What can hang from each mark
j_886: j_601 j_618
j_3: j_601 j_618
j_128: j_418
j_491: j_128 j_618
j_872: j_618
j_618: j_3 j_491 j_675 j_886
j_601: j_3 j_872 j_886
j_675: j_618

Every row comes from one small tree of marks. The marks that hang from a mark follow it in brackets, in the order of their numbers. Every link used is in the known rows. Which tree was each row made from?
In the rows, zero is written as 128.
Known rows
j_675(j_618(j_3 j_491(j_128) j_886(j_601))): [ 69 120 119 112 177 150 113 139 111 146 158 130  79  47 108 131 172 141
 107 181 170 138 119 126]
j_872(j_618(j_886(j_601))): [113  63 139 135 154 139 142 114 128 132 119 103 142 136  76 169 178 144
 135 155 131 118 239 124]
j_872(j_618(j_3 j_491 j_675 j_886)): [158 112 135 151 177 143 132 157 127  97 129  87 135  87 145 213 123  97
 132 203 110 160 116 145]
j_601(j_886): [170  77 130  94 105 113 130  99 138 130 120 142 144 147 149 134  93 134
 165 105 136  80 184 131]
j_872(j_618(j_3(j_601) j_491 j_675)): [192 136 130 167 123 111 123 125 135 105 122 102 154 108 151 194 120 116
 113 190 119 171  30 128]
j_675(j_618(j_491)): [113 128 122 111 136 152 147 140 116 146 120 128 119 132 147 108 145 142
 116 172 133 103 161 130]
j_618(j_3 j_886): [114  88 132 116 122 126  94 135 147 110 133 121 109  94 130 180 113 137
 130 124 103  99 157 128]
j_3(j_601(j_872) j_618(j_675)): [147 176 136 144  57 105 134 132 132 130  91 122 156 174 121 103 147 122
  97  86 114 151 109  95]
j_872(j_618(j_491(j_128) j_675)): [157 191 128 136 163 154 173 110  80 119 146 125 123  95 154 153 141 100
 102 178 157 119 125 138]
j_872(j_618): [134 109 136 135 104 149 148 107 127 127 115 114 160 150 141 149 155 139
 123 156 127  93 195 125]
j_872(j_618(j_3 j_675)): [185 119 137 145  94 148 134 128 141 109 122  94 158 112 143 180 141 104
 127 181 123 125 153 133]
j_491(j_618(j_886)): [ 88 126 127 109 182 121 129 158 127 128 132 128 113 125 124 115 131 146
 132 134 117 101 198 127]
j_128(j_418): [132 128 143 119  92 140 153 113 139 129 181 134 134 116 132 140 144 142
 152 105  93  67 193 147]
j_886(j_601 j_618(j_3 j_491(j_128) j_675)): [155 150 124 107 184 155 130 148 106 105 159 130  97  61  78 156 124  98
 120 117 135 135 108 128]
j_3(j_601(j_872(j_618))): [115 134 142 147  92 108 147  83 143 132  88 121 194 186 147 143 161 151
  83 158 124 147 103  80]
j_886(j_601(j_3 j_872) j_618(j_491)): [ 92 110 127 128 184 162 132 141 137 130  88 133 135 198  81 104 124 125
 121 102 107 175 122 119]
j_491(j_128 j_618): [ 91 199 118  97 152 143 139 122 103 140 157 162 105 104 150  75 143 141
 105 123 161  81 155 121]
j_618(j_886): [109  91 131 110 138 119 126 120 125 120 124 130 103 121 113 160 119 143
 128 112 106  79 208 126]
j_886(j_601(j_3) j_618): [110  54 120 129 137 132 112 134 136 137 109 128 102 167  47  97 118 137
 149  83 110 120 191 142]
j_886(j_601(j_3 j_872) j_618(j_491 j_675)): [140 124 128 132 192 155 147 150 130 122  88 120 129 187  72 113 118  96
 122 109 105 186 130 125]
j_601(j_3(j_618(j_675)) j_872 j_886): [157 116 123 145  71 127 121 145 142 141  80 120 151 201 146  64 101  93
 166  90 139 170 129 142]
j_618(j_491(j_128)): [113 190 123 101 152 154 145 100  88 124 154 165  94  93 156 138 119 130
  99 112 146  81 119 126]
j_601(j_3): [120 101 118 131  95 133 109 111 133 138 112 145  98 160 129 108 100 134
 132 102 119  97 156 149]

Write each row's tree
[152  96 121 141 193 133 125 138 116 129 119 123  73 130  71 155 107 104
 145 123 118 154 164 160] | j_618(j_491 j_675 j_886(j_601(j_3)))
[183 147 132 118 129  79 115 134 172 124 102 129 190 150 171 110 102 117
 134 151 143 186  36  92] | j_491(j_618(j_3(j_601(j_872 j_886)) j_675))
[114  90 122 130  62  92  94 121 152 148 117 124 125 112 133 113 142 162
 104 168 135 123  82 110] | j_675(j_618(j_3(j_601)))
[ 99 110 144 104 152 143 144 104 142 132 103 131 145 157  84 155 165 141
 107 103 117 123 224  88] | j_618(j_886(j_601(j_872)))
[ 91 154 122 101 182 139 144 132  89 113 151 148  93  97 120 124 107 129
 111 103 127  94 114 125] | j_886(j_618(j_491(j_128)))
[ 93 111 138 127 111  86  94 107 165 115 105 130 144 130 135 174 121 150
  89 122 100 153  61  82] | j_618(j_3(j_601(j_872)) j_886)
[ 58 128 114 132 151  83  96 126 112 141 151 134  74  44 141 128 133 154
  88 187 156 149   7 117] | j_675(j_618(j_3(j_601) j_491(j_128) j_886))
[ 89 201 129 118 129 150 127 142 133 131 219 147 121  54 166  98 156 139
 138 140 137 100  96 148] | j_491(j_128(j_418) j_618(j_3))
[196 126 139 145 147  89 167  97 137 121  87 113 207 179 170 160 115 111
 127 181 143 193  50 101] | j_3(j_601(j_872(j_618(j_491 j_675)) j_886))
[132  71 112 145  60 120  89 141 136 147 105 130 123 178 140  62  89 128
 191  79 141 129 139 167] | j_601(j_3(j_618) j_886)
[ 79 127 140 126 113 156 126 145 133 137 101 117 146 166  79 113 189 139
 120  78 120 142 222 100] | j_3(j_618(j_886(j_601(j_872))))
[104 183 125 129 105 101 121 107 111 139 117 157 153 147 172  83 119 138
 119  89 167 166   4 100] | j_3(j_601(j_872 j_886) j_618(j_491(j_128)))
[133 217 131 118 152 136 174 139 108 137 213 141 110  70 140  86 156 117
 135 136 140  89 155 151] | j_491(j_128(j_418) j_618(j_675))
[149  99 138 108  92  74 129  73 156 135  92 149 181 182 154 127 103 148
 124 102 133 132  90  84] | j_3(j_601(j_872 j_886))
[107 144 111 160 100 162 101 163 116 136 110 132  97 162 143  83 108 126
 145  92 115 140 107 167] | j_601(j_3(j_618(j_491)))
[184 109 112 152 111 131 113 167 119 132 108 119 114 160 146  84  70  91
 191 101 136 161 101 180] | j_601(j_3(j_618(j_491 j_675)) j_886)
[127  18 116 122 129  95 107 134 144 130 103 128 119 171 108  88  58 129
 186  93 121 121 141 156] | j_601(j_3 j_886(j_618))
[167  75 140 146 143 138 126 135 141 116 128  83 141  97  79 199 165 112
 139 177 128 149 200 134] | j_872(j_618(j_3 j_675 j_886(j_601)))
[136 225 132 142 113 162 165 155  88 126 207 132 101  68 139 107 153 104
 146 101 125 109 115 169] | j_3(j_618(j_491(j_128(j_418)) j_675))
[112 192 133 124 128 162 131 120 122 116 216 150 108  42 175 159 133 127
 133 129 123 101  58 152] | j_618(j_3 j_491(j_128(j_418)))
[127 148 123 127 114  99  88 139 157 127 130 138 139 119 148 115 121 157
 116 136 124 134  64 112] | j_491(j_618(j_3(j_601)))
[167 143 126 151  53  93 119 138 119 129 117 120 119 139 102 110 128 127
 123  83 114 119 130 126] | j_3(j_601 j_618(j_675))
